What can hang from each mark
Q675: Q294
Q466: Q294 Q490
Q782: Q294 Q490
Q294: Q353 Q782
Q490: Q353 Q466 Q782
Q353: Q294 Q490

Every row comes from one small tree of marks. The marks that hang from a mark follow it in brackets, in the order of their numbers. Every link used is in the known rows. Which tree was each row made from?
Known rows
Q353{Q294 Q490}: [  1   1   3  -3   7   3 -13  -7 -13   3  -4  -2  16   0  -6   9   2  -7
  -1  -1   8   5   3  -6  -5  -1  -1  12 -14   9  -3  -2   5 -14  11  -1
   2  -3  -8  -8  -8  10  -3   1   0   5  21  -4   4   3  -2   5  -3  -2
  -9  -8  -4  -3  -5 -12  -1  -1  13   5  -3   9  -6]
Q466{Q294 Q490}: [-15   2   1  -7  -5  -2  -8 -19 -18   1   2   3   2  -6   1   8   3   0
   0  -2  -1  10  -7  -5   8  -8   1  -3   2  -5  -3   1   5 -14  -3   5
  14  -2  -1  -5   2   1   0   2  -6  -7  17 -10   4 -11  -2   3  -7   4
   0  -5   1   2   4  -6   3   1  17   8  -3   9  -4]
Q675{Q294{Q353{Q490} Q782}}: [ -1   8   0 -18   3   2 -13 -18  23   5  -3  -5 -18  -8   1  -4   3  -1
   5  -1 -14  -1  10   1 -12   0  -6  10 -11  14   3   4  -3  -3   6  -3
  11 -18 -17  -6  -8  -7   3   0   1 -16  -7   1  -3  12  -3  11   0   0
  -6  -1  -2 -12   2   0   0  -1  10   5   8  -3  -1]
Q294{Q353{Q490{Q466 Q782}}}: [  1  21  11 -22   3  -5 -10  -7  12  11   6  -9 -12  -5  -1 -15   3  -2
  -1   2  -7   2   8   5  -6  -4  -3 -10  -8  10   4   4  -3 -12   7   1
  10 -21  -8 -25  -7  -7   1   0  -1  11 -11  -4   8  12  -4   5   5   9
  -4   3  -1 -13   0   0  -7  -8  16  -6   7  -3   9]
Q490{Q466 Q782{Q294{Q353}}}: [  3  11  12 -20   2  -7  -5  -3   8  11   5  -9  -4  -6  -1 -15  -5 -19
  -6  12  -2   2   1  11  -9  -9  -5 -13   1   6   3   7  -2  -9   5  -2
  12   5  -3 -22  -2 -16   1  -3  11   2 -22  -5   0   5  -9  -4   8  13
  -1   6   1  -4  -1   2  -5 -13  26  -2   5  -6  12]
Q466{Q294{Q782}}: [-10   2  -5  -8   0  -1  -2  -8   2   5   4  -2  -2  -7   3   7   0   1
   7  -4  -6   3   1  -2   3  -4  -1  -5   5   3  -2   3   2 -10   0  -1
  10  -2  -6  -7   1 -15   2   5  -6 -11   2 -11  -5  -5  -6   6  -4  -3
   2   7   0   4   0   4  -2  -3  15   4  -2  -1  -3]
Q466{Q294{Q353} Q490{Q782}}: [-23  20   5 -23  -3  -5 -10 -18   2   6   6  -7  -8  -7  10  -4   1   7
  -4   2  -7   8  -1   5   6 -13  -2 -11   1   1  -3   6   4 -12   0   6
  19 -16  -4 -20  -2  -6   4   2  -3 -12   1 -14   2  -5  -5   6   0  14
   0   1   0 -12   3  -3  -2  -8  27   4   5   5   2]
Q782{Q294}: [  6  -5   1   2   1   0   0   1  -7   0  -2   0   9  -1   0   5 -11 -16
  -1   2   4   3  -5   3  -2  -2  -4  11   2   2  -2  -1   1  -4   3  -3
   1  11  -3   0  -2  -3  -3  -3   7  -2  -2   0   0  -2  -2  -1   2   8
   0  -4   2   5  -2  -2  -1  -1  13   7  -6   0   2]
Q782{Q490}: [-8 -7  5  0 -3  3  1 -5  7  3  0  6  4 -1 -8  1  4 -7 -1 -8 -3  0 -1  0
 -1  5 -4 13 -4  5 -1 -4  1  1  4  1 -3  7 -6  4  0 10 -1  2  0 -4  5 -5
 -9 -1 -1  2 -5  1  0 -4  0  3  2 16  1  1  6 -1 -7  0 -3]
Q675{Q294{Q353{Q490{Q466}} Q782}}: [  6   9   3 -25   6   0 -13 -17  17  10   1  -5 -22 -11  -4 -10   1  -5
   5   1 -15  -1  10   2 -12  -1  -4   2  -7  13   6   4  -5  -5   4  -3
  14 -19 -14 -16  -6 -10   4  -2   3  -9 -13   1  -1  18  -5   7   4  -2
  -9   2  -3  -6   7  10  -3  -5  13  -4   9  -3   4]
Q490{Q353 Q782}: [ -8  16   1 -16  -3  -9  10  -2  27   5   3  -8  10  -6   1 -11   0   3
  -8   9  -8   2   6   5  -4  -5   4 -10   5   3   6   5  -3   3   4   6
   3   6   0   0   0  -8   9   1   7  -8 -15  -2  -9   8  -9   8   2  11
   2   4   0 -13  -1  -6  -2   0   8  -5  11  -7   6]
Q353{Q294{Q782{Q490}}}: [-10  -6  -1  -7   4   0 -15  -7   1   8  -3  -1  10 -10  -6   5   4  -6
   0  -2   0   3   1   0 -11   2  -2  14  -7  12  -4  -3   4  -5   8  -1
   3   9  -8  -4  -7   4   3   4  -3 -11   7 -15 -20  -3  -8   2 -12 -12
  -5   3  -2   3  -2   2   0  -4  17   3  -6   1  -8]
Q490{Q782}: [ -2  12  -2  -7  -5  -5  -3  -1  13   3   1  -4  -2   0  -1  -6   2   6
  -6   4  -1   0   3   2  -6  -5   0 -12  -1   2   1   4   0   1   4  -1
   1   7   1  -7  -3  -4   7   3   8  -6  -9  -5  -6   0  -3   4   1   6
   3   6   2  -8  -2  -4  -5  -4   4   1   6  -2   4]
Q466{Q294{Q782{Q490}}}: [-13  -3   3  -9   0  -3  -3 -12   9   7   3   5   3  -8  -3  12   3 -11
   6  -9 -10   4   3   1  -2  -2  -4   7   0   8  -2  -1   4  -9   6   0
  13   3 -11  -4   3  -7   2   6  -4 -16   5 -12 -11  -2  -6   3  -9   0
   1   6  -1   7   4  14   0  -2  19   1  -2   2  -5]
Q675{Q294}: [ -2  -8  -2  -3   0   2  -3 -11   3   0  -3   3  -9   2  -5  -6  -1  -4
  -2   4  -2  -1   3  -4  -5  -1   0   4  -4  -1   4   1  -2   7   1   0
   6 -12  -3  10   1   2   1  -3   9  -9  -3   9   0   1   4   8   1   2
  -4  -4   0   0   2   5   1   0   1   0   4   7   0]
Q353{Q294}: [ -3  -5  -2  -4   7  -2  -5  -1 -14   2  -4  -2  12  -2  -1  -2   0   0
  -3   6  10   3  -1  -2  -5  -1   2  11  -6   3  -3  -1   2   1   5  -3
   3  -3  -1  -2  -4   1  -1  -1   1   1  10  -6  -8  -5  -4   1  -4  -3
  -3   0  -1   1  -5  -6   3  -5  10   1  -2   6  -4]
Q294{Q353{Q490{Q466}}}: [  6  14   9 -13  11  -2  -9  -8   1   9   4  -4 -13  -4   0  -4   1  -6
   3   0  -6   1   5   5  -5  -1  -2   0  -6  10   3   1  -2 -16   4   0
  10 -22  -9 -21  -4  -6  -4  -2  -7  14  -4   0  13  12  -6  -1   8   2
  -3  -2  -2 -10   3   0  -4  -4  14  -3   4  -2   6]
Q675{Q294{Q353 Q782}}: [ -6   6  -4 -16   4  -1 -11 -12  25   5  -1  -6 -25  -8   6  -6   0   2
   4   1 -13  -1   8   3 -12  -1  -5   6  -1   8   3   4  -5   3   1  -2
  11 -16 -11  -5  -3  -6   4  -3   1 -20 -16   1 -11   9  -6  11  -1   1
  -4   1  -1  -5   3   8   0  -3   7  -2   8  -5   0]
Q294{Q782{Q490{Q353 Q466}}}: [ -1   6   7 -16   3  -7  -2  -4  22  13   6  -1  10 -15  -8 -12   8  -7
   4  -1 -17   2   4   6  -8   3  -3   4   5   9   7  -3  -3  -3   4   3
   5  15  -8  -3   2 -14   6   6   0  -9 -14 -10 -15  13 -14   2  -2  -6
  -1   4  -3  -1   6  17  -1   1  16 -10   5 -13   4]

Write each row's tree
[  5   6   8  -6   6   2 -10  -6   0   3   0  -6  -1  -2   6  13 -10 -17
   2   1  -7   3  -1   3  -9  -1  -8  18  -8  11  -2   2   2 -17   5  -3
   6  -7 -15 -13  -6  -1  -7  -4   2   0   6   0   9   8  -6   0   3   9
  -4 -11   0  -2  -2  -5   1  -3  22   7  -2  -4   3]  Q782{Q294{Q353{Q490}}}
[-20  16  -1 -21  -4  -6  -4 -18   5   6   4  -7  10 -18   3   5   6   3
   3  -4 -13  10  -1   0   3  -6   1  -5   9   0   2   4   0 -14  -1   5
  16   3  -6  -6   2 -15   8   6  -8 -20   6 -16  -7   1  -9   9  -5  -2
   1   2  -2  -4   5  -9   2   3  23   5   5  -1  -3]  Q466{Q294{Q782} Q490{Q353}}
[  5  18   4 -20   8  -2 -13  -6  13  12   6  -9 -14 -13   0  -1   3  -1
   8  -2 -15   0   9   6  -8   0  -4  -1  -5  14   3   4  -4 -14   4  -2
  11 -13 -13 -24  -8 -15   1   3 -10   6 -10  -6   4  17 -10   2   1  -3
  -5   5  -5  -5   4   1  -4  -4  13  -4   8 -11   4]  Q294{Q353{Q490{Q466}} Q782}
[-18   8   5 -14  -1  -5 -13 -17  -5   2   5   0  -5 -10  11   1   0   3
  -2  -1  -5   9  -6   2   5  -7  -1   2   0  -1  -3   1   4 -19  -3   5
  18 -19  -4 -13   2  -7   0   0 -11 -10  10 -11   7  -6  -3  -1   0   7
   0   1   0  -2   4  -1   3  -6  23   4  -1   6  -2]  Q466{Q294{Q353} Q490}
[ -6  16   4 -21   8 -12   2  -7  14  12   3 -10  15  -9  -5 -30   0  -5
 -11  16   1   7   7   7 -11  -7   7 -13   3   4   6   4  -3  -3   8   2
  12   5   1 -13  -3 -13   8   0  11   2 -14  -8  -2   9 -15   6   2   4
  -1   3  -3 -10  -2  -6  -5 -11  23  -9  13  -3   8]  Q490{Q353{Q294} Q466 Q782}
[-10  -4   3 -14   3   0 -15 -17  35   7  -2   2 -22  -9   2  -9   1  -7
   6  -2 -18  -2   6   4 -12   2  -8  17  -5  13   2   1  -2   1   4   0
  10  -9 -15   0  -2  -1   3  -1   4 -21 -12  -2 -14   7  -3  10  -6  -1
  -5  -4   0  -1   6  18   0  -2  10  -3   2  -4  -2]  Q675{Q294{Q353 Q782{Q490}}}
[  6  16  11 -22  -1  -2  -4 -16  -3  10   8  -2   0  -5 -10  -3   2 -11
  -4  -1   0   4   4  -3  -3  -9  -3 -19  -4   6   1   2  -1 -14   8   1
  13  -8  -4 -21  -3  -7   1   4   7   6  -2  -7  13   4  -5   8   2   7
  -1  10   0  -6   1  -1  -8  -5  24   0   5   7   5]  Q353{Q490{Q466{Q294} Q782}}
[ -7  20   7 -15   2  -1  -8  -8  15   5   4  -9  -8  -2   4  -2   1   5
  -2   2  -8   1   8   6  -7  -3  -6  -1  -7  10   0   5   0 -14   6  -1
   5 -20  -9 -19  -8  -2   1  -1  -2   1  -4  -1   9  11  -4   8   2  11
  -1   3  -1 -16  -1  -6  -2  -4  14   1   8  -4   5]  Q294{Q353{Q490{Q782}}}
[ -6  19   6 -23   4 -10  10 -11  17  11   9  -5   8  -7   0 -26   1 -10
  -7   8  -6   7   7   5  -3 -10   5 -24   9   1   6   7  -3  -6   2   5
  17   4   1 -10   4 -20   6   3   8  -1 -16  -7  -3   7 -14   4   5  10
   1  10  -2  -5   1   3  -7  -6  23  -9  13  -1  11]  Q490{Q353 Q466{Q294} Q782}
[  3  13   5 -24   1  -2 -10 -18  17   9   1  -3 -17  -6  -5 -20  -2  -6
  -2   7  -9   1  11   3 -12  -5  -1  -4  -9   9   6   5  -6  -5   5  -1
  16 -19 -11 -12  -6  -1   2  -4  11   0 -14   2   7  11   0  10   7   8
  -5  -2   0 -13   4   1  -5  -7  16  -2  10   2   7]  Q675{Q294{Q353{Q490{Q466 Q782}}}}
[ -3   1   2 -22  -2  -3  -5 -14  23  10   0   2  -8 -15 -13 -17   3 -12
  -1   2 -17   2   8   1 -11   0  -1   5   2   7   8  -1  -4   4   5   1
   9  11 -12   4   1  -9   6   2  11 -16 -17  -3 -16  12  -8  10  -3  -7
  -4   1  -2  -1   8  16  -3   1  13  -8   8  -3   3]  Q675{Q294{Q782{Q490{Q353 Q466}}}}
[ -1  12   7 -15   0  -9   3 -11   2  11   9  -1   0  -2  -7 -12   1  -8
  -6   5   1   2   3   3   2  -9   0 -27   3   2   3   4   0  -8   3   3
  15   2   1 -13   1 -16   3   2   7   1  -9  -8   2  -2  -4   3   1   6
   1  16   1  -1   0   6  -7 -13  21  -6   5   6   7]  Q490{Q466{Q294} Q782}
[-13  22   0 -16 -13  -7  -1 -12  13   3   2  -8   6 -10  -2  -3   3  10
  -9   7  -7   6   0   5  -1  -5   1 -14   1  -1   4   5  -1  -4   2   5
   8  10   0  -6   0   2   9   4   4  -7  -5 -10  -2   1  -9   6   2   6
   0   1   0 -20   3  -9  -1   4  13   0  10  -3   5]  Q466{Q490{Q353 Q782}}
[-17  -1   0 -15   2  -4   2 -13  20   7   6   3   6 -10   0   0   5  -6
   6  -6 -15   6   4   1  -6  -2  -2   9   7   7   1   0   2  -9   3   4
   8   9 -12  -1   2 -14   3   6  -4 -18   5 -14 -16   1 -10   8  -8  -3
   1   2  -2   3   5   9  -1   1  23  -3   0  -4  -2]  Q466{Q294{Q782{Q490{Q353}}}}
[ -6   0   6 -22   6  -2 -14 -17  30  11   2   0 -19 -13  -3 -16   2 -11
   2  -1 -17  -1   9   5 -12   2  -6   6  -4  12   6   0  -4   0   4  -1
  14  -7 -13  -5  -1  -9   3  -2   5 -15 -18  -4 -16  10  -4   6  -3   1
  -4   5   0   2   8  22  -2  -6  19  -5   4  -5   3]  Q675{Q294{Q353 Q782{Q490{Q466}}}}
[ -6  11   4 -13  -2  -7   9  -3  20   4   0 -10  10  -5   1 -11  -9 -15
  -6  10  -7   6   1   6  -8  -5   0  -2   6   4   4   5  -1   0   7   1
   2  12  -6  -2  -2 -10   7   1  14  -9 -14  -3  -3   5 -17   6   6  14
   1  -3   1 -10  -2  -8  -3  -2  23   3   8  -8   8]  Q490{Q353 Q782{Q294}}
[ -1  15   2 -21  -1   2 -10 -19  21   4   0  -5 -19  -4  -1  -8  -2  -2
  -3   5  -8  -1   9   3 -11  -6  -5   2  -9  10   3   6  -2   0   8   0
  12 -20 -13  -7  -6   3   4  -3   9 -10  -7   4   3   8  -2  12   5  13
  -6  -3   1 -15   2  -2  -4  -1  10   0  10   5   4]  Q675{Q294{Q353{Q490{Q782}}}}
[ -8  -4  15 -12   8  -2  -2 -15   9  11   8   7  -5  -5   1 -13   2 -15
  -2  -3 -11   5   0   6  -4  -3  -5   2  -2   8   0  -3   1 -12   3   5
  14  -6  -9 -13   6  -7  -5   0  -2   0  -2  -8  -5   2  -4  -5  -1   5
  -2   3  -2   8   4  24  -3 -10  25  -8  -3   1   4]  Q782{Q490{Q466{Q294{Q353}}}}
[  7  11   7 -16   4  -1 -10 -15  -7  10   6  -3  -4  -6 -10   5   5 -10
   6  -5  -3   3   6  -5  -2  -6  -2  -9  -2   8   2   1  -1 -20   5  -1
  14   0  -8 -18  -6 -13  -1   4  -5   0   7 -10   4   7  -9   3  -4  -7
  -4   7  -2   1   1  -1  -6  -2  18   1   1   2   2]  Q353{Q490{Q466{Q294{Q782}}}}
[-23  13   3 -13   0  -5   2 -19  -5   2   3   0  14  -9   7  -1   2   3
  -2   2  -7  13  -4   0   7  -7   6  -4   6  -3   2   1   2 -12  -2   8
  16   0  -2  -1   4  -7   3   1  -3 -12  15  -9   1  -4 -10   5   0   5
   0  -7  -2  -3   5  -5   2   4  23   5   2   5  -1]  Q466{Q294 Q490{Q353}}
[ 10   6  11 -15   9   0  -8  -8  -2   8   3  -6  -1  -5   2  -2  -9 -22
   3   4  -4   4   0   4  -8  -3  -7   8  -8  10   1   2   1 -18   7  -4
   7 -12 -13 -19  -7  -8  -7  -3   3   9  -2  -3  11  10  -5  -6   8   7
  -4  -4  -1   2   0   0  -2  -7  27   0  -2  -4   7]  Q782{Q294{Q353{Q490{Q466}}}}
[ -9  -8  10  -7   7   0  -9  -7  14   4   0   2   0  -4   5   2  -8 -22
   0  -1  -8   2  -3   8  -9   1 -11  25  -4  12  -2  -2   4  -7   8   0
   2   3 -13  -7  -1   1  -7  -1   2  -6   6  -5  -8   4  -8  -2   0   6
  -2  -9   1   8   0  14   3  -6  26   0  -7  -7   1]  Q782{Q294{Q353} Q490}
[ -4   9   5 -21   7  -8  -7 -10   6  13   8  -2  -9 -10   8  -8  -1  -5
   5   0 -11   4   4   4  -4  -6  -1  -9   6   7   2   3  -3 -19   1   0
  21 -11  -8 -22   3 -25   0   2  -7  -3 -13  -9  -2   7  -7   0   0   0
  -1  10  -3   6   4   9  -4 -11  24  -6   2  -5   5]  Q490{Q466{Q294{Q353 Q782}}}
[-12  20   1 -16 -10  -6  -4 -11   7   3   0 -10  12 -12  -2   1  -3  -5
 -10   8  -5   9  -4   0  -2  -7  -1   0   0   1   4   5   0 -10   4   5
   8  15   0  -6  -4  -3   9   3   9 -10  -6  -8   0   1  -9   7   1  13
   0  -8   1 -15   0 -13   1   2  23   6   7  -2   7]  Q466{Q490{Q353 Q782{Q294}}}
[-16  13   2 -17 -11  -5  -5 -19  -7   4   4  -2  -1  -4   0   5   2   1
  -4  -1  -2   8  -2  -5   6 -10  -4 -14   0  -3  -2   5   3 -10   1   6
  15  -1   0 -14  -3  -3   7   4  -1 -13   6 -15   3 -12  -4   7  -4  11
   1   4   0  -6   2  -8  -2  -3  21   5   1   9  -1]  Q466{Q294 Q490{Q782}}
